What can hang from each mark:
z569: z28 z149
z6: z161 z731
z28: z569
z309: z149 z161 z731
z731: z309
z149: z309 z569 z759
z759: z28 z149
z161: z6

Each row was made from one small tree. The marks that hang from a mark follow it in brackets, in the order of their numbers. Every link used is in the known rows. Write each row's tree.
Known rows:
z28(z569(z149)): -0.22; -0.85; -1.15; -0.81; -3.54; 0.10; -0.18; -3.58; -2.38; -0.76; 2.98; -4.67; -0.60; 1.02; 0.43; -2.10; -0.79; -2.04; -0.27; -1.35; 1.24; -3.56
z161(z6(z731(z309(z149)))): 2.66; 3.43; 2.68; -1.58; -2.05; 1.12; -2.54; -1.05; 2.89; 1.88; 0.83; 2.93; -2.32; -1.79; -3.34; 0.99; -0.64; -1.30; -3.58; -1.41; 0.12; 0.83
z161(z6(z731(z309(z149(z569 z759))))): 1.73; 5.96; 2.15; -3.77; 0.74; 1.30; -3.13; 1.22; 0.48; -0.07; 2.07; 2.43; -0.05; -0.94; -2.12; 1.49; 0.96; -2.05; -3.73; 1.14; -3.80; -0.50
z149(z309(z731) z569 z759): -0.56; -0.93; -0.16; 2.02; 0.16; 0.94; 0.94; 2.15; -1.79; -0.39; -0.85; -2.62; 0.49; 0.99; -1.70; 3.01; 0.83; -1.82; -1.13; 1.11; -2.61; 1.76
z28(z569): -0.40; -1.66; -0.85; -0.15; -4.00; -0.10; -1.42; -2.06; -3.39; 0.23; 2.11; -3.14; -0.34; 0.22; -0.05; -1.60; -0.04; -0.63; 1.61; -1.54; 0.77; -2.04
z731(z309): -0.08; -2.34; 0.35; 3.95; -3.62; -0.09; 0.07; -0.72; -2.49; 1.45; 0.78; -2.05; -1.05; -0.35; -0.35; -1.39; -1.49; 1.00; -1.42; -2.11; 1.57; 0.59
z569(z28 z149(z309)): 1.28; -4.33; -0.14; 3.70; -0.96; -0.86; 3.62; -1.97; 0.20; 3.20; 0.75; -3.36; -0.16; 0.46; 2.25; -1.15; -1.03; 0.74; -2.61; -1.79; 0.26; -0.95
z731(z309(z149(z759) z161)): -3.33; 0.93; 0.44; 0.61; -1.02; 0.64; 1.25; 1.17; 0.41; -0.55; -1.33; 0.78; 0.33; 0.34; -1.39; -1.10; -0.46; 2.68; -0.60; 1.74; 0.85; 1.61
z149(z309(z161) z569(z28) z759): -1.55; -1.36; -1.31; 2.56; 3.44; -1.25; 1.49; 3.41; -0.50; 1.06; -0.87; -1.13; 2.48; -0.96; 4.74; -0.60; 2.23; 1.85; 1.52; 0.89; -1.53; -0.56
z6(z161 z731(z309(z149(z569)))): 0.38; 4.56; -0.79; 1.40; 0.62; 0.03; -0.80; 1.03; 1.39; 1.00; 1.48; -0.63; 0.71; -2.35; -1.29; 0.29; 0.12; -0.78; -2.28; 0.73; -1.22; -1.24
z149(z309 z759(z28)): -0.47; -3.96; 0.36; 0.80; -0.83; -0.28; 2.09; -1.46; -5.10; -0.10; 0.56; 0.29; 1.02; 4.60; 0.33; -1.52; -0.48; 3.94; 1.08; 0.53; -1.22; 2.15
z731(z309(z149(z759))): -1.55; 0.19; 1.01; 0.67; -3.42; 1.22; 1.17; -0.29; -2.10; 0.19; 0.24; -0.47; 0.18; 1.67; -3.38; -0.70; -0.92; 1.93; -2.75; 1.05; -1.53; 1.39
z309(z161(z6) z731): 1.39; -1.07; -0.62; -1.00; 0.27; -0.06; -1.74; 1.76; 3.10; -1.75; -1.42; 2.10; 0.60; -1.99; -0.50; 1.31; -0.28; -1.13; 3.07; -1.29; 1.95; 1.91
z759(z149(z309(z161))): -2.41; -2.27; -0.96; 6.31; -0.22; -1.46; 0.05; -1.28; -3.24; 1.11; -1.68; -1.40; -2.46; -0.18; 2.36; -0.37; -1.49; -1.82; 1.32; -1.48; 2.48; -1.12
z28(z569(z149(z309(z161 z731) z759))): -3.56; 2.03; 1.05; -0.10; -1.01; 1.95; 0.24; -1.25; 3.37; -1.78; -1.55; -2.96; -2.14; 1.00; 0.61; 0.65; 2.15; -2.01; 1.43; 1.61; 2.88; 0.88
z309(z149 z161(z6) z731): 1.64; -0.07; -0.89; -2.10; -0.36; 0.52; -0.36; 1.33; 5.26; -1.57; -2.17; 3.53; -0.55; -1.32; -4.40; 2.88; -0.76; -0.95; 0.68; -0.09; 1.09; 1.70
z149(z309(z161(z6)) z569 z759(z28)): 1.11; -1.24; -0.81; -1.42; 2.63; -1.90; -1.27; 1.78; -1.00; -2.63; 0.55; 3.82; 0.60; 2.83; 2.40; -0.44; 1.47; 1.52; 2.46; -0.05; -1.66; 0.23
z731(z309(z149(z569) z161(z6))): 1.81; 1.10; -1.21; 0.33; -0.60; -0.90; -1.69; 2.21; 4.03; -0.96; -0.33; 2.81; -2.62; -1.03; -2.00; 1.10; -0.30; -0.93; -2.38; -1.51; 0.36; -1.48
z28(z569(z149(z759))): -1.87; 0.61; 0.03; -2.85; -2.58; 0.82; -0.54; -2.76; -4.09; -2.38; 3.55; -3.96; 1.54; 2.17; 1.29; -2.82; 0.39; -1.36; 0.85; 0.59; -0.50; -2.61
z161(z6): 3.11; -2.90; -0.56; -1.03; -2.23; -1.13; -2.28; -0.04; -2.27; -0.78; 2.90; 1.03; 1.78; -0.23; -0.46; -0.81; -0.96; -1.01; 0.69; -2.58; -0.50; -0.31
z731(z309(z149(z759) z161(z6))): -0.62; 2.10; 1.48; -1.45; -1.53; 0.58; -1.71; 1.39; 2.87; -1.67; -0.18; 4.28; -0.15; 0.30; -1.66; -0.70; 0.28; 1.36; -0.36; 0.21; 0.37; 1.75
z149(z569 z759): -0.31; -1.54; -2.05; -0.76; 0.60; -0.95; -0.07; 2.00; -6.95; -1.99; 2.94; -2.91; 4.11; 0.64; 1.28; -1.01; -0.38; -0.32; 0.65; 0.83; -3.60; -1.91
z569(z28): 1.26; -4.58; -1.18; 1.77; -0.17; -0.97; 1.62; -0.08; -3.20; 2.36; 0.99; -1.94; 3.14; -0.95; 2.51; -1.79; -1.03; 2.64; 0.86; -1.66; -1.02; -0.70

Write each row's tree:
0.10; 1.36; 0.20; -4.17; 0.54; 1.05; -0.73; 2.33; 3.45; -3.06; -1.60; 4.04; 1.56; -0.28; -3.46; 2.06; 0.33; -0.30; 1.60; 1.74; -0.79; 2.82 => z309(z149(z759) z161(z6) z731)
-1.57; 5.27; 1.76; -0.48; -0.17; 1.35; -0.97; 0.31; 0.39; 0.35; 1.86; 0.75; 3.07; -0.96; -0.98; -1.18; 0.89; 1.24; -0.06; 2.50; -1.36; 1.59 => z6(z161 z731(z309(z149(z759))))
-1.92; -0.87; 1.02; 1.94; 2.72; 0.91; 3.78; 0.91; 3.73; 0.46; -2.63; -1.67; 1.34; 0.10; 2.76; 0.54; 1.21; 1.18; 0.76; 1.52; 0.69; 2.05 => z569(z28 z149(z309(z161 z731) z759))
-0.89; -2.55; -0.58; 4.37; -0.47; -0.07; 1.39; 1.03; 2.66; 0.87; -3.47; -0.97; -1.96; -1.26; -0.95; 1.84; 0.13; 0.38; 1.63; -0.45; 3.69; 3.23 => z149(z309(z161 z731))
1.90; 1.78; 1.11; -0.13; 1.67; -1.01; -3.21; 0.52; 2.94; 1.33; -0.40; 2.76; -1.35; -3.52; 1.80; 0.01; 1.73; -1.77; 1.93; -1.60; 3.18; 1.30 => z149(z309(z161(z6(z731))))
-2.70; -0.80; 0.50; 2.00; 0.67; 0.90; 0.93; 1.85; 1.29; -0.75; -2.80; -0.42; 0.50; -0.41; -0.02; 1.37; 1.20; 0.65; 2.47; 1.72; 1.61; 3.84 => z149(z309(z161 z731) z759)
1.68; 1.74; 0.53; -2.80; 2.67; -1.31; -3.35; 0.74; 0.75; -0.13; 0.78; 2.51; 1.87; -4.05; 2.56; -1.25; 0.91; -1.28; 3.35; -1.19; 2.48; -0.10 => z309(z161(z6(z731)))
2.74; 2.75; -0.74; -3.89; 5.50; -1.21; -1.42; 2.69; 3.99; 1.65; -0.12; 3.29; 1.31; -4.23; 1.75; 1.32; 1.32; -0.74; -0.02; -0.01; -1.77; -2.71 => z309(z149(z569(z28)) z161(z6(z731)))
0.32; -2.69; -2.03; 3.85; 1.79; -1.44; 0.04; 0.01; -6.68; 2.16; 1.00; -3.18; 1.87; -0.17; 4.11; -0.53; -2.09; -1.91; -0.67; -1.32; -4.07; -5.01 => z759(z149(z569(z28)))
-1.65; 0.27; 0.90; -0.07; -3.55; 1.10; -0.14; -3.16; -1.77; -0.94; 2.42; -3.90; -1.51; 2.60; 0.81; -1.52; 1.30; -1.80; -1.06; 0.02; 0.14; -1.41 => z28(z569(z149(z309 z759)))
0.34; -2.93; -1.15; 6.54; 0.79; -1.35; 0.66; -0.34; -4.85; 3.43; -0.26; -2.97; -1.10; 0.50; 3.34; 0.88; -0.86; -2.20; -2.29; -1.69; -3.44; -3.52 => z759(z149(z309 z569(z28)))
-0.14; -3.57; -0.97; 3.94; 1.47; -1.28; 3.39; -0.65; 2.74; 2.38; -0.95; -2.27; -0.34; -0.97; 4.15; -1.64; 0.00; 1.34; -0.20; -0.92; 2.69; -0.87 => z569(z28 z149(z309(z161)))
-1.48; -0.49; -0.30; -4.63; -2.74; 0.87; 0.76; -3.04; -4.08; -1.50; 1.39; 0.81; 0.41; 5.06; -2.74; -1.41; -0.21; 3.18; 1.09; 1.93; -2.51; -0.68 => z309(z149(z759(z28(z569))))
0.91; 0.14; 0.24; 0.02; -2.29; -0.10; -1.44; 0.53; 4.52; -0.36; -0.79; 3.77; -2.67; -0.76; -2.38; 0.09; -0.76; 0.45; -1.32; -1.70; 2.24; 0.77 => z731(z309(z149 z161(z6)))
1.21; -2.40; -1.28; 3.99; -0.80; 0.24; 1.02; 1.20; -0.14; 0.63; -1.14; -3.42; -1.80; -0.27; -2.50; 3.76; -0.23; -2.09; -1.94; -0.79; -0.61; 0.76 => z149(z309(z731) z569)
2.19; -0.45; -1.07; 1.75; 1.23; -0.50; -1.70; 2.91; 4.67; -1.09; -1.98; 1.51; -2.16; -1.67; -0.83; 3.76; 1.13; -2.98; 0.51; -1.73; 1.06; 1.09 => z149(z309(z161(z6) z731) z569)
-1.58; -1.48; 1.19; -0.80; -3.03; 0.25; -0.47; -3.13; -4.07; -0.18; 0.91; -0.51; -1.17; 4.85; 0.52; -1.65; 1.35; 2.87; 1.86; 0.18; -0.70; 0.80 => z149(z309 z759(z28(z569)))
0.31; -1.73; 0.72; 0.36; -3.30; 1.62; 1.83; -4.98; 1.89; 0.01; -1.07; -2.83; -4.83; 4.42; -1.80; 1.23; -0.20; -0.01; -0.69; -0.72; 1.58; -0.05 => z759(z28(z569(z149(z309(z731)))))
1.67; 2.81; 0.10; -4.16; 1.72; -0.36; -2.10; 0.50; 2.83; 0.16; 0.33; 3.66; 0.37; -3.13; -1.20; 0.34; 0.18; -1.01; 1.16; -0.20; 1.61; -0.14 => z309(z149 z161(z6(z731)))
-0.30; 3.15; 0.34; 0.82; 4.11; 0.01; 1.15; 1.67; 3.89; 3.82; -2.30; -0.08; -1.11; -4.15; 1.73; 0.39; 0.74; 1.18; -2.08; 0.60; 0.13; -1.73 => z6(z731(z309(z149(z569(z28)) z161)))
-0.21; -2.17; -0.12; -0.80; 0.90; 0.00; 2.90; -0.62; -3.67; 0.13; 2.38; -3.05; 5.40; 0.95; 3.86; -3.15; -0.64; 1.71; -0.11; 0.90; -2.89; -1.44 => z569(z28 z149(z759))
-2.81; -0.43; -1.43; -1.79; 0.55; -0.21; 1.86; 1.35; -1.69; -1.73; -0.03; 0.51; 2.95; 0.21; -1.17; -1.21; -0.65; 1.98; 1.83; 2.49; 0.00; 0.47 => z309(z149(z759) z161)
0.08; 2.44; 2.01; 0.54; -1.56; 1.08; 0.55; -1.39; 0.26; 3.03; -0.32; -0.65; -2.11; -1.82; -3.12; 0.31; -1.44; 0.33; -3.44; 0.20; 0.77; 0.41 => z6(z731(z309(z149)))
0.28; 3.93; 2.29; -2.56; 2.99; 0.04; -1.96; -0.28; 2.54; -0.95; 1.45; 1.41; 0.69; -1.31; 3.38; -1.15; 2.08; -2.59; 0.82; 0.51; 1.66; 0.67 => z569(z149(z309(z161(z6(z731))) z759))
-1.24; -1.94; -1.63; 4.66; 2.59; -0.56; 1.10; -0.84; -2.00; 0.01; -4.13; -0.61; -3.57; 2.41; 1.16; 2.58; -1.59; -1.00; 1.24; -0.06; -0.21; -0.79 => z759(z28 z149(z309(z161 z731) z569))
0.61; -0.70; -0.34; -5.46; 1.16; -0.87; 0.20; 0.12; -0.36; -3.00; 0.41; 5.88; 2.46; 3.10; -1.24; -1.28; -0.53; 3.53; 2.68; 1.37; -1.47; 1.08 => z309(z149(z759(z28)) z161(z6))
1.91; -0.68; 0.39; 1.32; -0.27; 0.30; 0.14; -0.30; 6.49; -1.34; -1.58; 0.66; -2.89; -0.78; -0.75; 1.98; 0.10; -2.96; -0.36; -1.47; 3.32; 1.73 => z569(z149(z309(z161(z6) z731)))
-1.59; 3.14; 1.10; 0.51; 0.44; 0.81; 0.40; -0.52; 2.73; 2.10; -1.98; 0.53; -2.25; -3.45; -1.31; -0.28; -0.54; 1.05; -1.08; 0.73; 3.40; 0.76 => z6(z731(z309(z149 z161)))
0.24; -2.50; -1.09; -2.41; -2.63; -0.26; 0.97; -5.25; -3.03; -1.15; 2.47; -2.93; -0.92; 4.05; 0.88; -2.70; -1.58; 1.14; 0.79; -1.24; 0.52; -3.26 => z759(z28(z569(z149)))
-0.24; -0.28; -2.45; -1.89; -0.10; -0.12; 1.48; 1.58; -4.60; -1.49; 2.39; -1.47; 2.89; 1.32; -2.56; 0.63; -0.93; -0.41; -1.79; 2.36; -4.29; -1.99 => z309(z149(z569 z759))
0.72; 3.02; 1.25; -7.52; 3.96; -0.11; -1.05; -0.23; 0.17; -1.86; 0.06; 6.35; 2.40; 1.08; 0.05; -1.11; 0.71; 2.55; 2.92; 2.41; -1.31; 1.08 => z309(z149(z759(z28)) z161(z6(z731)))
-1.16; 3.96; -0.25; 0.38; 2.47; 0.06; -0.36; 1.22; 2.26; 1.53; -1.56; -0.68; -2.53; -3.29; -0.81; 1.05; -0.06; -0.71; -2.17; 1.00; 1.66; -1.65 => z6(z731(z309(z149(z569) z161)))
0.18; -2.16; -0.30; 0.78; 0.91; 0.74; 2.12; 0.65; -2.88; -1.00; -1.20; -0.90; 0.23; 4.06; -1.06; 2.14; 0.23; 1.46; -0.21; 1.50; -3.21; 2.16 => z149(z309(z731) z569 z759(z28))
2.63; 2.38; 3.07; -0.44; -1.13; 0.43; -4.06; -0.51; 0.74; 1.69; 1.55; 1.50; -1.12; -2.46; 0.36; -0.55; 0.35; -1.32; -1.07; -2.45; 0.92; 0.87 => z161(z6(z731(z309)))
